What can hang from each mark
foso: lamuzus vegar
lamuzus: foso lalo papenu
papenu: lamuzus mipiv
mipiv: gafir papenu tesa
tesa: mipiv
lizagup: gafir
zeli: lizagup
vegar: foso

Each row was made from one small tree. The marks that hang from a mark follow it in brackets, in alphabetical order. Every link used is in the known rows. Write each row's tree.
Known rows
vegar{foso{lamuzus{lalo papenu{mipiv{gafir tesa}}}}}: [ 4.84  3.52  1.27 -0.06 -0.56  2.31  0.40  0.75  1.63 -0.74  1.56  0.70
  1.51  2.17 -2.82 -1.35  2.76  6.82  3.39]
tesa{mipiv{gafir papenu{lamuzus{foso{vegar} lalo}}}}: [ 5.48  2.18  0.09  4.41  0.30  2.15 -0.36 -0.23 -1.43  0.94  2.33 -0.80
  0.07  4.16  1.50 -3.76  0.56  5.12  1.92]
lamuzus{foso{vegar} lalo papenu{mipiv{gafir}}}: [ 7.38  2.07  0.87  4.74 -1.28  1.75 -0.57  1.06  2.15  1.96  3.32 -0.24
 -0.20 -3.12 -0.97 -3.94  0.37  5.81  3.38]
papenu{lamuzus mipiv}: [ 3.66 -0.02  0.81 -0.25 -2.15  1.42  0.66  0.05  1.04 -1.54  1.84 -0.05
 -2.80  5.24  6.16  2.81 -0.82  2.94 -0.64]
tesa{mipiv{gafir}}: [ 0.75  0.47  0.43  2.81 -2.80 -0.09  1.05 -1.77 -0.97  1.83  1.27 -2.20
 -1.44  3.38  1.64  1.09  1.10  0.08 -1.92]
zeli{lizagup}: [-0.70  2.03  4.01  0.38 -3.41 -2.10  1.69  1.45  0.52  1.37  0.82 -0.74
  1.14  0.53  1.69  1.03  2.56  1.37 -1.65]
lizagup{gafir}: [ 0.39  1.08  2.67  1.97 -2.53 -0.12  1.75  0.96  1.02 -3.03  0.54 -2.37
 -1.55  3.04  0.71  2.93  1.87 -0.37 -0.78]
papenu{lamuzus{foso{vegar} lalo} mipiv{tesa}}: [ 6.15  3.35  1.30  3.37 -0.80  1.94 -0.14 -1.06  1.65 -0.50  2.88  1.72
 -0.74  1.09  5.40 -2.56 -1.21  7.03  4.35]
vegar{foso{lamuzus{lalo papenu{mipiv{gafir}}}}}: [ 4.38  2.19  1.34 -0.05 -0.70  2.72  0.23  3.53  1.63 -0.59  1.76  0.21
  0.01  2.70 -1.90 -1.85  3.40  6.38  2.58]
papenu{lamuzus{foso lalo} mipiv{gafir tesa}}: [ 3.91  4.46 -0.36  1.58 -0.96  0.52 -0.85 -3.67  1.70 -0.06  2.70 -0.31
  1.01  3.30  3.38 -2.61 -1.10  3.78  4.60]
papenu{mipiv}: [ 2.39 -0.58  1.70  1.25 -2.75  0.67  1.17  0.35  1.09  0.20  2.15 -0.16
 -2.21  1.46  3.50  3.07 -0.12  1.04 -3.04]
foso{lamuzus{lalo papenu{mipiv{gafir tesa}}} vegar}: [ 6.68  3.77  1.32  4.50 -1.23  2.15  0.00 -0.22  1.78 -1.34  2.72  0.67
  0.05  1.77 -2.34 -3.26 -0.73  7.07  4.03]
tesa{mipiv{gafir papenu{lamuzus{lalo}}}}: [ 3.47  1.22 -0.47  1.40  0.16  1.50  0.25 -2.32 -1.97  0.46  0.85 -0.29
 -0.44  5.62  0.38 -3.08  0.75  2.40  0.85]
lamuzus{foso{vegar} lalo papenu{mipiv{tesa}}}: [ 8.00  2.57  1.86  3.54 -0.53  1.67 -0.06 -0.85  2.07  1.63  2.85  2.49
 -0.25 -5.42 -1.25 -3.21 -0.14  7.11  4.19]
mipiv{gafir papenu tesa}: [ 2.92  3.79  0.49  1.51 -0.96 -0.91  0.39 -4.10 -1.05 -2.31  1.69 -1.99
  5.45  3.68 -4.73  2.60  0.56  0.60 -1.74]
papenu{mipiv{tesa}}: [ 2.70  1.12  1.45  0.95 -2.46  0.25  1.42 -2.84  1.39 -0.05  1.84  0.55
 -0.52  1.06  2.28  3.41 -0.82  1.49 -2.10]
lamuzus{lalo papenu{mipiv{gafir}}}: [ 4.87  0.57  0.01  0.99 -1.37  0.45  0.19 -1.87  1.42  1.38  1.25  0.13
 -0.79 -0.92 -2.62 -2.79  0.68  2.30  1.93]
foso{lamuzus{lalo papenu}}: [ 3.82  2.56  1.42 -0.24 -0.32  0.87 -0.69  1.55 -0.59 -2.26  1.23  2.56
 -1.20  0.35 -4.08 -3.68  1.34  4.01  3.97]
vegar{foso{lamuzus{lalo papenu}}}: [ 4.14  2.09  2.40 -1.15  0.07  2.08  0.27  4.43 -0.10 -2.09  0.73  2.24
  0.20  0.61 -3.16 -2.05  4.38  6.75  3.33]

Write each row's tree
[ 6.60  4.46  1.44  2.09  1.22  1.25 -0.52 -1.34 -1.10 -2.95  2.07  2.09
  3.06  1.44 -0.73 -2.47  0.28  6.73  3.67]  mipiv{papenu{lamuzus{foso{vegar} lalo}} tesa}
[ 5.32  1.98  0.38  0.23 -2.53 -0.11  0.70 -4.13  1.96  0.19  1.96 -0.88
  0.94  0.68 -2.66  2.92 -0.58  2.37 -0.24]  lamuzus{papenu{mipiv{gafir tesa}}}
[ 4.01  1.88  0.90 -0.36 -1.91  0.84  0.86 -3.15  1.26 -1.70  1.66  0.57
 -1.04  4.76  4.99  3.20 -1.48  3.48  0.34]  papenu{lamuzus mipiv{tesa}}
[ 5.56  4.37  0.27  4.52 -1.47  1.40 -0.61 -2.07  1.97 -0.29  3.17 -0.81
  1.03  3.18  4.34 -2.86 -1.20  6.31  4.60]  papenu{lamuzus{foso{vegar} lalo} mipiv{gafir tesa}}
[ 6.72  2.08  2.00  3.33 -0.45  0.92 -0.50  2.32  0.29  0.12  2.12  2.01
  0.12 -5.29 -2.58 -4.19  1.98  6.28  4.56]  lamuzus{foso{vegar} lalo papenu}
[ 5.98  2.30  2.50  3.04 -1.74  1.84  0.00  4.00  0.08 -3.52  2.43  0.64
 -0.72  1.77 -1.66  0.94  0.70  6.68  1.41]  foso{lamuzus{papenu} vegar}
[ 4.89  1.32  2.00 -0.92 -0.17  3.06  0.54  4.27  1.33 -0.64  1.30  2.17
 -1.60  1.07 -1.10 -1.66  3.22  7.04  2.33]  vegar{foso{lamuzus{lalo papenu{mipiv}}}}
[ 4.10  4.28 -0.08  1.13 -2.29  0.41 -0.57 -3.08  1.86 -0.81  3.50 -1.81
  1.14  5.12  4.32  2.19 -1.56  3.44  1.88]  papenu{lamuzus{foso} mipiv{gafir tesa}}
[ 6.03  5.63  0.30  3.44  0.56  0.63 -0.89 -2.45 -0.74 -2.74  2.42 -0.81
  5.16  3.64 -1.88 -2.70  0.13  5.67  4.05]  mipiv{gafir papenu{lamuzus{foso{vegar} lalo}} tesa}
[ 5.64  3.50  0.21  1.31 -0.76  0.13 -0.87 -3.63  2.16  2.13  2.75  0.85
  1.26 -3.15 -3.18 -3.27 -0.08  3.58  4.26]  lamuzus{foso lalo papenu{mipiv{gafir tesa}}}
[ 2.16  2.21  0.72  2.25 -3.02 -0.18  1.00 -3.96  1.66  0.13  2.22 -2.15
  1.15  3.21  1.31  3.04 -0.85  0.64 -1.75]  papenu{mipiv{gafir tesa}}
[ 2.49  0.57  0.33  2.29 -1.08  0.70  0.79 -1.71 -1.72  1.16  1.59 -1.77
  0.11  4.15 -1.12  1.18  0.96  0.55 -3.18]  tesa{mipiv{gafir papenu}}
[ 6.18  2.41  1.57  2.54  0.91  1.79 -0.70  2.27 -1.47 -2.74  2.23  1.34
  1.30  1.93  0.52 -2.92  0.95  6.03  2.68]  mipiv{papenu{lamuzus{foso{vegar} lalo}}}
[ 4.01  2.26 -0.42  1.74  0.47  1.44 -0.66 -1.64 -1.69  1.10  2.12 -0.41
 -0.20  4.25  0.51 -3.62  0.66  2.98  1.84]  tesa{mipiv{gafir papenu{lamuzus{foso lalo}}}}
[ 3.47  0.36  0.53  0.20 -1.05  1.40  0.38 -0.57  0.69 -0.72  1.03  1.41
 -2.92  3.48  5.24 -1.91 -0.38  3.20  1.95]  papenu{lamuzus{lalo} mipiv}
[ 6.82  1.59  2.17  3.86 -0.99  2.99  0.04  3.16  1.31 -1.31  2.43  2.20
 -2.72  0.49 -0.53 -3.42 -0.14  7.17  2.96]  foso{lamuzus{lalo papenu{mipiv}} vegar}
[ 3.10  1.47 -0.32  1.59 -1.75  0.79  0.19 -1.47  0.97 -0.60  1.39 -0.98
 -1.07  5.54  4.19 -2.30 -0.37  2.39  2.12]  papenu{lamuzus{lalo} mipiv{gafir}}
[ 3.44  2.28  2.50  5.02 -1.19  0.43 -0.31  3.02 -0.18  0.00  2.34  0.82
  0.11 -2.98  1.32 -3.73  1.96  4.71  2.94]  lamuzus{foso{vegar} lalo}
[ 4.51  2.64  1.53  3.20 -0.64  1.02 -0.63  2.47 -0.43 -1.98  1.91  0.97
 -0.36  1.07  3.88 -3.35  1.14  6.14  4.77]  papenu{lamuzus{foso{vegar} lalo}}
[ 6.97  1.42  2.34  3.18 -2.10  2.96  0.29  3.63  1.69 -2.10  3.34  0.61
 -2.46  2.10  0.52  1.57 -0.63  6.95  0.25]  foso{lamuzus{papenu{mipiv}} vegar}
[ 3.92  1.86  0.51 -0.03 -1.02  0.89  0.77 -3.69  1.03 -1.02  0.87  1.99
 -1.30  2.97  4.04 -1.70 -1.18  3.81  2.97]  papenu{lamuzus{lalo} mipiv{tesa}}
[ 7.19  3.00  2.23  3.44 -0.78  2.60  0.19  0.57  1.49 -1.47  2.29  2.64
 -1.33  0.11 -1.32 -3.10 -0.67  7.70  3.74]  foso{lamuzus{lalo papenu{mipiv{tesa}}} vegar}
